Each row comes from the steps of one walk. Every step used is in the known rows, and no mark comes twice. Write the walk behind each row, first mark first.
In the rows, 128 means zero.
Known rows
vabof, lofi, zutuv, bitir, lugofel, gonis, gitom, vipi: [150 121 144 113 126 137 118 130 120 146 146 151 139 159 139 106  95  91
 137 106 197 137 104 117 134 136 136 129 142 132 160 146 158 136 139  98
 115 114 155 142 148]
lofi, zutuv, bitir: [125 135 128 129 135 128 129 129 123 131 134 140 142 136 130 111 100 109
 126 125 165 131 108 126 127 137 130 124 131 131 133 130 127 129 135 128
 113 126 125 135 134]
lugofel, bitir: [128 128 132 118 132 131 122 133 125 131 127 151 137 130 131 154 121 130
 124 128 130 125 121 126 148 124 138 134 126 125 127 133 130 126 134 122
 130 118 127 126 122]
gufugab, bitir: [128 142 127 109 127 123 130 126 135 127 128 144 146 130 136 131 142 126
 130 125 124 139 121 134 147 129 129 129 130 127 124 136 125 130 123 123
 124 135 120 125 128]
vipi, gitom, bitir, gufugab: [142 135 132 131 127 127 133 122 117 142 119 144 140 150 141 141 127  99
 121 127 166 139 147 126 129 132 129 123 128 127 140 129 135 132 122 118
 114 134 117 135 131]
gonis, gitom, bitir: [133 136 127 107 129 124 128 126 123 135 130 143 147 142 129 133 116 108
 133 119 164 133 119 123 144 128 133 130 135 129 132 136 147 126 128 114
 118 131 128 138 145]
gonis, lugofel, lofi: [132 130 140 128 132 132 132 133 124 138  90 129 115 136 135 109 140 114
 130 128 111 127 109 126 138 131 141 141 132 128 133 140 127 121 119 117
 142 111 134 122 135]
lugofel, gonis, gitom: [133 126 136 119 126 128 127 138 127 143 148 144 128 154 132 129 136 106
 130 124 135 130 125 116 129 123 126 133 135 128 129 132 150 132 130 106
 133 123 131 138 139]
naku, bitir: [130 124 126 124 128 129 123 128 130 127 126 133 146 133 127 162 131 125
 133 127 139 129 124 124 145 127 136 132 129 130 129 119 126 131 112 121
 121 129 130 125 123]
naku, lofi: [133 131 127 133 146 130 126 130 126 129 120 128 125 133 126 127 142 128
 130 128 132 135 129 120 120 134 124 131 133 137 129 121 116 130 113 124
 128 124 130 127 136]
vabof, lofi, zutuv: [129 119 126 124 128 132 125 122 129 130 136 124 116 124 127  96 115 128
 143 126 154 132 119 117 136 139 131 124 136 131 132 130 143 130 139 131
 124 122 126 129 142]
gitom, bitir, lugofel: [148 137 134 121 130 136 125 126 122 127 120 144 134 133 139 134 102 126
 122 111 159 129 129 138 142 136 147 126 128 128 126 140 123 126 133 119
 119 134 131 129 123]
vabof, lofi: [131 128 128 124 119 132 121 122 130 129 131 125 125 121 126 112 140 126
 145 127 131 131 118 124 137 132 127 127 131 127 126 128 141 129 129 129
 133 123 125 120 136]
gonis, lugofel, lofi, vabof: [135 134 137 128 105 139 136 133 122 139  94 129 119 150 134 105 185 114
 130 122 134 130 119 123 145 131 147 141 128 121 116 143 130 120 119 105
 137 108 136 122 134]
naku, bitir, gufugab: [146 124 131 131 130 132 130 123 114 140 125 135 146 131 128 167 149 106
 129 126 139 132 150 115 140 137 133 130 122 128 139 115 120 130 111 118
 118 130 124 130 122]
bitir, vabof: [141 129 129 129 125 135 130 128 126 128 130 130 129 121 128 128 213 129
 129 124 129 126 159 129 128 130 126 129 123 121 125 126 126 127 143 121
 123 125 132 122 127]
lofi, naku: [131 130 127 120 138 132 131 127 123 129 131 130 129 128 126 123 134 138
 127 125 150 132 130 136 116 118 127 127 132 140 117 135 130 126 127 130
 122 127 129 145 128]
bitir, gufugab: [144 127 133 136 131 130 134 124 113 142 125 131 128 126 129 133 139 108
 125 127 130 130 152 119 124 139 125 125 123 126 138 125 123 126 127 124
 124 128 121 134 126]
zutuv, bitir: [129 144 129 131 126 127 126 128 123 129 131 138 151 133 126 125 120 107
 129 125 140 129 109 133 125 130 124 126 128 127 128 129 128 129 126 124
 121 130 124 125 129]
gitom, gonis, lugofel, bitir, vabof, lofi, naku: [149 131 139  98 125 146 118 128 115 127 157 152 132 130 137 120 252 122
 151 121 167 135 122 134 146 124 145 138 133 132 119 150 145 124 142  86
 116 105 141 140 123]
bitir, vabof, lofi, zutuv: [143 119 128 123 122 139 126 123 127 130 136 125 118 120 127  95 205 130
 144 120 155 131 150 119 136 140 128 125 131 124 130 129 139 128 153 125
 119 120 129 125 140]
vipi, gitom, bitir, zutuv, lofi: [131 133 129 131 133 128 133 127 128 137  91 145 126 148 143 148 108 103
 131 119 168 141 124 130 130 137 139 123 138 135 125 128 136 134 130 125
 122 126 124 126 172]
zutuv, lofi, naku: [132 138 129 128 147 132 136 129 122 135 101 130 129 128 128 126 142 132
 135 122 157 136 119 134 109 116 131 127 134 143 116 135 128 128 126 131
 124 124 126 139 153]
bitir, pemop: [145 126 128 132 133 129 130 129 119 127 125 131 149 133 130 127 136 126
 130 134 129 137 145 123 122 133 119 125 126 122 130 126 125 127 138 128
 126 128 142 139 128]
vipi, gitom, gonis: [127 127 131 133 121 128 124 129 131 128 140 135 125 156 144 131 140 119
 129 134 156 140 116 131 115 119 121 128 135 130 134 129 144 143 127 104
 119 121 133 139 128]
gitom, bitir, vabof, lofi: [145 137 126 115 114 135 124 122 126 128 131 140 138 119 130 120 218 124
 149 121 163 132 141 132 152 140 131 125 128 120 119 133 136 124 147 116
 115 128 125 111 133]
vabof, lofi, naku: [135 129 127 114 130 135 125 121 125 130 136 126 126 121 124 108 141 136
 143 123 150 135 121 132 126 122 126 126 136 140 117 136 143 128 130 131
 126 123 126 139 134]
zutuv, lofi: [128 136 130 138 136 129 134 129 128 134  99 129 126 128 128 131 138 123
 137 126 138 132 117 126 121 126 131 128 131 131 128 127 127 129 126 129
 131 124 126 120 154]
gitom, gonis, lugofel: [129 129 135 119 124 130 124 131 120 123 149 131 124 141 139 117 159 111
 138 131 140 131 104 130 127 133 138 133 133 130 134 137 128 129 122  95
 126 120 142 138 123]
naku, lofi, zutuv, bitir, lugofel, gonis: [149 136 142 139 152 143 124 139 119 138 135 155 126 158 141 110 103 106
 118 111 172 134 117 121 119 144 137 127 136 140 130 132 113 136 125 106
 119 120 133 133 131]
gitom, gonis, lugofel, bitir: [130 129 139 110 129 132 118 135 117 126 150 154 132 144 141 141 150 113
 134 130 142 128  97 129 147 129 149 140 132 126 133 143 132 126 125  89
 125 110 140 134 115]
naku, lofi, zutuv, bitir, lugofel, gonis, gitom, vipi: [152 124 143 119 153 136 124 139 117 145 134 153 137 171 139 120 101  92
 123 106 199 141 115 116 118 139 136 131 143 142 162 139 131 137 123  92
 113 115 160 148 149]

Which walk is each row?
[144 135 143 131 123 138 123 134 130 136 133 160 128 169 154 139  98 116
 113 115 162 134 128 140 132 124 144 126 135 129 126 140 140 137 129 105
 119 132 131 131 121] -> vipi, gitom, bitir, lugofel, gonis
[130 137 126 133 153 129 127 131 121 130 125 138 139 139 127 109 112 109
 127 123 169 137 110 119 120 142 125 127 135 141 133 124 114 131 119 123
 115 124 126 133 143] -> naku, lofi, zutuv, bitir
[127 129 137 126 120 129 123 128 125 125 146 130 126 162 146 117 148 107
 132 133 141 139 108 133 116 123 135 133 137 131 141 136 145 137 114  98
 124 119 142 143 130] -> vipi, gitom, gonis, lugofel
[139 133 134 106 146 133 135 138 115 153 119 161 123 153 137 145 125  95
 138 108 195 141 119 124 131 134 139 127 145 146 113 142 143 127 140 104
 123 121 130 149 176] -> lugofel, gonis, gitom, bitir, zutuv, lofi, naku
[138 137 127 126 120 132 129 126 129 129 125 143 143 146 140 136 195 120
 124 123 165 136 154 137 133 124 131 125 128 123 127 130 139 131 138 115
 113 131 126 125 132] -> vipi, gitom, bitir, vabof
[138 143 127 116 108 134 139 128 127 135 103 146 133 140 137 137 183 111
 139 111 155 143 131 127 151 140 134 127 130 127 103 134 123 130 130 117
 126 125 125 121 165] -> gufugab, bitir, zutuv, lofi, vabof
[137 129 142 125 104 140 128 135 117 137 120 155 123 175 150 149 185  93
 137 119 174 141 111 126 142 133 153 137 137 127 119 140 146 134 124  83
 123  99 142 134 160] -> vipi, gitom, gonis, lugofel, bitir, zutuv, lofi, vabof
[147 121 144 116 135 133 125 137 118 146 144 155 143 166 141 122  85  92
 122 106 192 134 112 123 124 131 138 129 139 133 161 146 145 135 139  97
 112 117 158 150 141] -> lofi, zutuv, bitir, lugofel, gonis, gitom, vipi
[151 143 136 135 127 138 125 127 119 128 125 139 147 134 133 121 103 109
 120 111 140 126 119 136 127 132 137 127 127 128 129 136 126 132 127 123
 121 129 132 131 126] -> zutuv, bitir, lugofel
[162 140 139 107 145 142 134 129 115 147  82 150 130 147 139 119  99 118
 124 101 181 136 122 132 142 122 145 137 139 141 122 156 146 125 134 110
 119 117 134 153 150] -> gonis, gitom, bitir, lugofel, lofi, naku
[125 137 128 125 125 126 127 126 131 129 124 143 141 150 140 138 110 118
 123 129 162 136 123 138 133 123 133 125 134 129 129 132 143 132 123 121
 116 133 123 131 133] -> vipi, gitom, bitir
[145 127 133 104 123 137 125 131 125 146 152 156 128 148 137 106 205 102
 147 114 195 136 139 113 153 140 135 126 138 124 126 140 159 129 157  96
 113 123 127 131 149] -> lugofel, gonis, gitom, bitir, vabof, lofi, zutuv
[141 137 142 134 128 140 131 135 121 140 108 149 127 168 153  94 209  88
 131 126 176 142 109 125 124 132 134 137 136 126 142 143 140 136 139  84
 115 102 141 135 142] -> vipi, gitom, gonis, lugofel, lofi, zutuv, bitir, vabof
[128 135 133 133 140 131 134 134 124 143  87 145 128 138 136 106 102 107
 124 126 162 131  98 121 136 137 130 132 133 131 133 136 127 129 138 122
 122 113 123 125 140] -> lugofel, lofi, zutuv, bitir
[148 146 129 119 123 141 124 123 119 131 140 137 151 117 123 105 225 117
 145 116 166 135 135 136 123 125 119 125 129 132 113 136 141 127 141 122
 113 123 126 131 135] -> zutuv, bitir, vabof, lofi, naku
[148 132 140 106 121 145 117 128 119 130 155 152 134 151 145 120 245 118
 145 125 168 141 127 138 135 114 142 138 138 133 124 148 161 133 134  89
 116 103 140 144 129] -> vipi, gitom, gonis, lugofel, bitir, vabof, lofi, naku
[127 121 141 132 135 133 131 134 126 139 103 138 103 169 154  97 126 107
 128 133 162 141  96 123 125 130 141 138 142 134 146 143 144 137 128  95
 124 100 140 141 142] -> vipi, gitom, gonis, lugofel, lofi, zutuv
[148 135 136 135 137 139 127 127 118 128 128 139 139 139 134 106  76 112
 119 110 163 129 119 131 125 139 142 125 129 132 135 137 124 132 137 124
 112 127 132 139 131] -> lofi, zutuv, bitir, lugofel
[139 115 125 112 138 135 127 127 120 130 127 137 132 130 127 166 118 125
 131 116 155 134 138 129 139 136 139 129 134 145 116 123 123 129 123 127
 118 124 133 147 138] -> lofi, naku, bitir, zutuv
[149 128 144  95 129 131 125 133 130 142 139 159 145 160 148 144 127 107
 125 107 154 143 125 129 145 123 138 134 136 129 152 149 143 135 128  95
 122 125 155 140 133] -> gufugab, bitir, lugofel, gonis, gitom, vipi
[136 127 129 125 146 135 137 129 120 137 100 131 113 124 129 134 127 122
 136 115 155 136 131 127 116 134 134 125 137 146 115 132 124 128 136 134
 128 119 129 141 167] -> bitir, zutuv, lofi, naku
[154 126 144 123 127 141 125 136 123 142 142 146 125 156 137 125 118 109
 123 108 134 128 134 120 128 124 136 132 134 129 132 139 151 135 132 105
 132 124 138 142 136] -> bitir, lugofel, gonis, gitom
[131 124 128 123 124 126 127 125 127 132 121 143 126 148 142 147  96 109
 122 121 159 137 134 133 139 140 137 124 136 132 127 128 139 133 132 125
 120 130 127 133 146] -> vipi, gitom, bitir, zutuv
[149 135 132 132 150 136 138 125 109 149 100 137 145 131 128 166 161 111
 137 120 170 140 141 120 122 125 135 128 129 143 128 122 119 128 109 119
 115 123 122 142 146] -> zutuv, lofi, naku, bitir, gufugab
[129 137 139 130 139 133 133 133 118 142  95 140 129 143 136  91 108  93
 128 124 146 131  89 121 135 139 143 137 135 131 138 143 125 123 125 115
 124 110 131 129 142] -> gonis, lugofel, lofi, zutuv, bitir
[147 135 140 120 129 139 124 137 125 135 136 160 125 149 146 139 110 120
 120 112 163 127 125 135 143 134 147 126 129 128 120 143 122 129 136 103
 121 133 132 126 114] -> gitom, bitir, lugofel, gonis
[135 127 125 112 129 135 121 121 126 129 133 131 144 124 123 141 142 133
 147 122 160 136 118 128 142 121 133 132 136 141 117 127 141 131 115 125
 118 124 127 134 131] -> vabof, lofi, naku, bitir
[149 134 139 116 142 140 135 129 131 139  80 151 119 140 151 105 100 128
 119 111 143 138 119 127 156 137 145 134 133 131 130 149 122 131 138 121
 124 117 128 131 137] -> gufugab, bitir, lugofel, lofi, zutuv
[137 129 128 136 108 137 138 130 123 137 101 130 116 138 129 135 171 114
 137 113 158 134 139 121 132 142 136 125 129 127 108 128 127 128 135 122
 130 117 131 123 166] -> bitir, zutuv, lofi, vabof
[134 134 140 131  97 139 131 134 125 138 104 137 117 180 150 108 199 105
 132 128 161 141 107 127 133 121 138 143 135 124 122 144 147 135 118  82
 128 102 143 134 135] -> vipi, gitom, gonis, lugofel, lofi, vabof
[130 135 128 126 125 131 123 122 123 130 137 135 140 128 128  95 108 108
 143 124 168 134 101 123 134 141 127 123 135 129 133 131 140 131 136 128
 117 124 121 126 143] -> vabof, lofi, zutuv, bitir
[130 129 138 115 131 132 122 132 119 128 135 146 137 136 133 139 134 116
 127 128 116 124 113 130 151 127 153 140 128 126 133 141 132 120 119 115
 132 114 133 127 122] -> gonis, lugofel, bitir
[148 130 132 108 129 145 122 127 121 132 137 148 136 116 126 131 227 139
 141 120 155 130 147 133 147 121 135 133 128 130 112 141 143 123 149 120
 123 111 126 130 127] -> lugofel, bitir, vabof, lofi, naku
[134 116 139 106 128 134 120 134 113 127 148 155 116 140 143 149 139 101
 136 124 141 129 110 126 153 148 152 138 132 129 131 140 127 127 135  93
 127 107 143 137 130] -> gitom, gonis, lugofel, bitir, zutuv
[150 142 135 113 129 135 127 124 129 125 123 145 142 134 142 127 120 128
 124 111 122 136 131 138 146 131 140 129 128 128 126 142 123 133 126 123
 123 134 130 131 125] -> gufugab, bitir, lugofel
